What can hang from each mark
z119: z110 z556 z638
z784: z456
z538: z906
z638: z119 z538
z556: z119 z456
z110: z119 z859
z859: z110

Every row comes from one small tree of marks. The marks that hang from a mark follow it in brackets, in the order of their numbers. Every link used is in the known rows. Which tree was each row made from?
Known rows
z859[z110[z119[z638[z538]]]]: [-13.4   0.8  17.2 -13.2   2.5  67.8   8.0 -27.5  31.3 -13.9  -0.7   8.2
  16.1   8.3  33.6 -26.4   8.4  -9.1  -5.7]
z784[z456]: [  6.4   1.2 -16.1  14.4  15.2   6.0  -3.0 -33.8   2.5 -10.6  -2.3   5.8
  45.3   8.0   7.9 -38.9  16.2 -17.7 -23.6]
z859[z110[z119[z556]]]: [ -0.7  -2.7   9.5  -2.4  10.0  35.5  -0.4 -29.7   4.9 -29.2  -4.4  14.6
  21.1  10.7   6.2 -43.7   5.1  -8.8 -11.5]
z538[z906]: [ 16.5  -5.3   2.6  -4.8   6.6  23.9   1.1 -30.1 -14.3 -22.3 -10.3  12.2
  30.8  12.6  -5.5 -34.2  -0.6 -12.5 -22.3]
z119[z556 z638]: [-12.2  -6.7  -9.7 -11.2   2.1 -17.0 -11.5 -37.0  14.9 -25.9  15.6   9.6
  50.0   4.9 -22.6 -22.6  -4.0 -10.2 -18.1]
z556[z119[z638[z538[z906]]] z456]: [ 27.8 -13.6  22.0  -8.4 -22.9  36.5   8.0 -84.0 -10.7 -51.1   1.8  15.9
  26.9   8.0  -2.5 -31.2 -12.9  -4.3 -31.2]
z556[z119[z110]]: [ 19.8  -2.6  -0.6  19.8  -4.9  35.6  -2.5 -24.6 -17.3 -54.8  -7.3   8.0
  20.6   8.1 -36.1 -39.5   3.6 -12.2 -15.3]
z110[z859]: [ 24.4  -3.0  14.8   7.0  13.6 -14.3  -4.0 -21.1   1.0 -27.7 -10.3  12.1
  31.5   6.9  18.5 -19.8  13.2 -15.6   7.5]
z556[z119[z110 z638]]: [ -0.4  -6.1   6.2  -3.3  -9.0  13.9  -7.4 -34.9  -4.9 -52.9   2.9   8.0
  28.8   5.2 -29.7 -27.3  -1.2 -10.0 -17.5]
z859[z110[z119[z556 z638]]]: [-21.7  -6.5  13.8 -26.5   5.6  19.3  -5.1 -38.3  17.9 -28.1   6.5  15.1
  29.4   7.5  12.4 -31.1  -0.7  -7.4 -12.7]
z859[z110[z119]]: [  0.7  -0.2  19.9  -5.8  13.8  52.1   2.4 -16.4   4.4 -24.2 -10.5  13.6
  12.4  12.3  30.3 -36.9  13.0 -12.4  -0.6]
z556[z119]: [ 19.7  -2.0   4.1   8.9  -4.6  24.9  -5.0 -28.6 -21.1 -43.7   2.9  13.4
  26.5  13.4  -3.9 -42.0   7.9 -14.5  -6.9]
z859[z110]: [  6.1  -7.3  -9.6  -5.0  11.0  40.5   0.8 -20.7   0.0 -31.9  -3.9   8.2
  15.7  18.1  21.5 -33.2  11.9 -13.9  -9.2]
z638[z119[z110 z556] z538]: [ 17.2   0.5 -46.4  30.9  -5.1  11.9   6.8  -2.2  30.5 -60.9 -13.3   0.1
  34.3   6.7 -65.3 -35.3 -13.0  -6.0 -30.3]
z556[z119[z110[z859]]]: [ 35.4  -5.5  19.8  19.2  -2.4  -0.4  -4.4 -29.9 -16.8 -61.1 -17.4  12.0
  19.9   4.4 -14.3 -31.5   6.7 -12.7  -2.0]
z119[z110[z859] z556]: [ 22.5  -6.9  -2.7  20.8   7.7 -20.2  -6.4 -29.4   5.0 -43.8 -15.6   7.2
  33.3   1.0 -39.7 -24.4   1.8  -9.8 -15.4]
z859[z110[z119[z556[z456] z638]]]: [ -6.0 -13.3  28.3 -20.9   3.5   7.4  -0.9 -70.1  16.5 -45.3   3.6  18.8
  28.4   4.1  11.7 -23.3  -5.3  -2.3 -16.9]
z556[z119[z638[z538]] z456]: [ 20.1  -8.8  16.3   6.8 -17.3  28.2   5.0 -68.7   4.7 -47.2  10.0  12.2
  28.3   7.1   0.7 -25.0  -2.2  -6.4 -14.0]
z556[z119[z110[z859]] z456]: [ 49.9 -11.9  34.3  23.5  -4.2 -10.0   2.9 -61.8 -18.3 -77.6 -20.3  15.8
  17.6   2.6 -13.3 -24.3   1.2  -7.0  -6.6]

Write each row's tree
[  7.0  -9.1  -4.6  10.3  -7.2   7.8   5.4 -69.5  25.3 -30.0  12.9   7.8
  43.7   2.9 -23.8 -18.3  -6.2  -2.9 -25.3] | z119[z556[z456] z638[z538]]
[ 28.0  -6.2 -18.8  12.6   5.1 -57.0  -6.5  -6.6  17.9 -79.5 -21.4  10.3
  37.5   3.2 -41.5 -22.8 -11.3  -8.3 -11.5] | z638[z119[z110[z859] z556]]
[ 27.0  -9.5 -25.8  21.2   0.3 -31.6   1.3 -32.8  13.6 -88.1 -14.9  10.0
  36.7   4.7 -63.8 -24.1 -17.8  -1.0 -29.8] | z638[z119[z110 z556[z456]]]
[ 31.7  -6.6 -32.1  37.4  -6.5   2.4  13.5 -34.3  29.7 -77.7 -15.7   3.7
  32.5   3.7 -66.9 -26.4 -17.6  -0.8 -34.7] | z638[z119[z110 z556[z456]] z538]
[  1.6  -8.2 -10.9 -10.4  -9.4  21.5   2.4 -52.6  13.0 -16.8   6.0   7.6
  42.3   6.7 -27.5 -32.3 -13.6  -6.3 -38.9] | z119[z556 z638[z538[z906]]]
[-16.9   1.6  18.0 -12.8   5.4  -4.4  -8.3 -31.8  18.9 -17.5   8.9  15.2
  47.0  -0.5 -10.9 -24.9  -2.4  -8.0 -10.0] | z110[z119[z556 z638]]
[  4.4  -1.8   2.4   1.2 -15.6  41.6  -0.4 -39.5   7.5 -32.5  13.6   8.4
  31.6   9.3   0.5 -32.5   3.0 -12.7 -10.7] | z556[z119[z638[z538]]]
[ 30.1  -2.2  -6.3  10.3   9.4 -38.5  -2.6   4.8  17.5 -73.7 -28.9   9.7
  30.1   4.9 -15.9 -14.9  -2.9 -11.2   1.6] | z638[z119[z110[z859]]]
[ 18.4   2.2  32.2  10.0  11.1 -22.0  -7.1 -28.7   6.1 -25.8 -11.2  19.4
  36.9  -0.2   2.7 -28.4   6.1 -11.0   4.3] | z110[z119[z556] z859]
[ -5.7  -5.0  22.9 -28.3  -2.6  74.3  11.4 -41.7  16.1 -14.6  -8.9  12.1
  14.8   9.7  30.6 -33.5  -3.1  -7.8 -21.2] | z859[z110[z119[z638[z538[z906]]]]]
[ 19.8  -5.3  18.0   8.8 -14.5  16.1   0.1 -41.9  12.1 -49.9  -6.6   6.1
  23.4   0.7  -9.5 -22.1   1.9 -10.4  -8.0] | z556[z119[z110[z859] z638[z538]]]
[ 19.3 -17.0  17.3   2.6   1.7 -52.0  -6.1 -69.3  14.7 -58.6  -8.1  11.4
  39.5  -5.3 -32.5  -4.4  -9.0  -1.7 -19.2] | z119[z110[z859] z556[z456] z638]
[ 10.4  -3.4   8.2   9.7   1.0  10.9   4.2 -29.2  31.8 -28.3 -11.1   0.9
  29.8  -2.1  -9.6  -8.4   4.8 -10.0  -7.2] | z119[z110[z859] z638[z538]]
[ -0.1   2.0  48.4 -16.7  12.2 -23.9  -7.7 -27.5  20.4 -18.1  -7.2  18.9
  37.0  -2.2  34.7  -8.8   8.5 -11.6  15.7] | z110[z119[z638] z859]
[ 33.8  -2.8 -26.1  30.7  -0.8 -19.8   2.9 -10.8  32.2 -69.3 -22.7   4.3
  33.5   2.9 -43.3 -26.5 -10.7  -6.7 -15.9] | z638[z119[z110[z859] z556] z538]
[  1.7  -5.4  -0.6 -12.9  -5.4  41.2   7.5 -43.2  11.3 -12.8   0.6   6.6
  35.6   8.2  -3.2 -25.0  -5.7 -10.2 -27.6] | z119[z638[z538[z906]]]
[ -3.5  -0.5  16.2 -12.3  -6.5  35.1   6.0 -48.0  15.5 -10.2  -0.1  13.0
  39.5   0.5 -18.9 -33.3 -12.8  -5.2 -30.2] | z110[z119[z556 z638[z538[z906]]]]
[ 16.6  -1.9  25.2  17.0   7.8   3.4   2.0 -54.8   1.7 -34.6  -4.7  17.7
  35.9   1.6 -18.6 -28.9  -1.0  -3.7 -13.4] | z110[z119[z556[z456]]]
[ 13.4   0.3  47.4 -16.4   0.4  18.9   5.6 -43.8  16.7 -10.9 -15.6  16.2
  30.5  -1.4  29.2 -18.1  -1.6  -9.3  -4.7] | z110[z119[z638[z538[z906]]] z859]
[ 15.3  -9.0  24.8  -6.5  -6.8 -20.1  -9.4 -40.7  -1.8 -59.5  -6.2  11.9
  28.5   1.3 -10.0 -19.0   1.1 -11.1  -4.2] | z556[z119[z110[z859] z638]]
[ 34.2  -4.8  45.9  15.9  10.4 -31.1  -0.8 -59.8   4.0 -41.3 -13.7  21.9
  34.3  -2.9   3.6 -20.9   1.6  -4.8  -0.4] | z110[z119[z556[z456]] z859]
[  2.8  -9.8   4.6  -2.2   4.0 -40.1  -9.7 -38.6  18.8 -42.6  -5.5   7.6
  42.9  -3.4 -33.1 -11.3  -4.4  -7.5 -15.1] | z119[z110[z859] z556 z638]
[-19.3  -2.8  24.8 -29.7   9.7  34.7  -2.1 -26.5  18.7 -23.6   0.2  14.2
  21.6   8.4  38.0 -23.0   7.9 -10.4  -1.7] | z859[z110[z119[z638]]]
[ 14.3  -8.8  23.2   3.0   7.5  25.9   4.1 -61.0   2.0 -44.2  -6.5  18.1
  19.0   8.9   6.1 -36.0   0.0  -3.6 -16.7] | z859[z110[z119[z556[z456]]]]
[ -7.0  -0.9 -11.5  12.9  -0.1  44.5   6.6 -23.2  32.2 -21.6  -1.8  -3.1
  30.3   1.3 -31.0 -16.1   3.4  -8.8 -20.7] | z119[z110 z638[z538]]
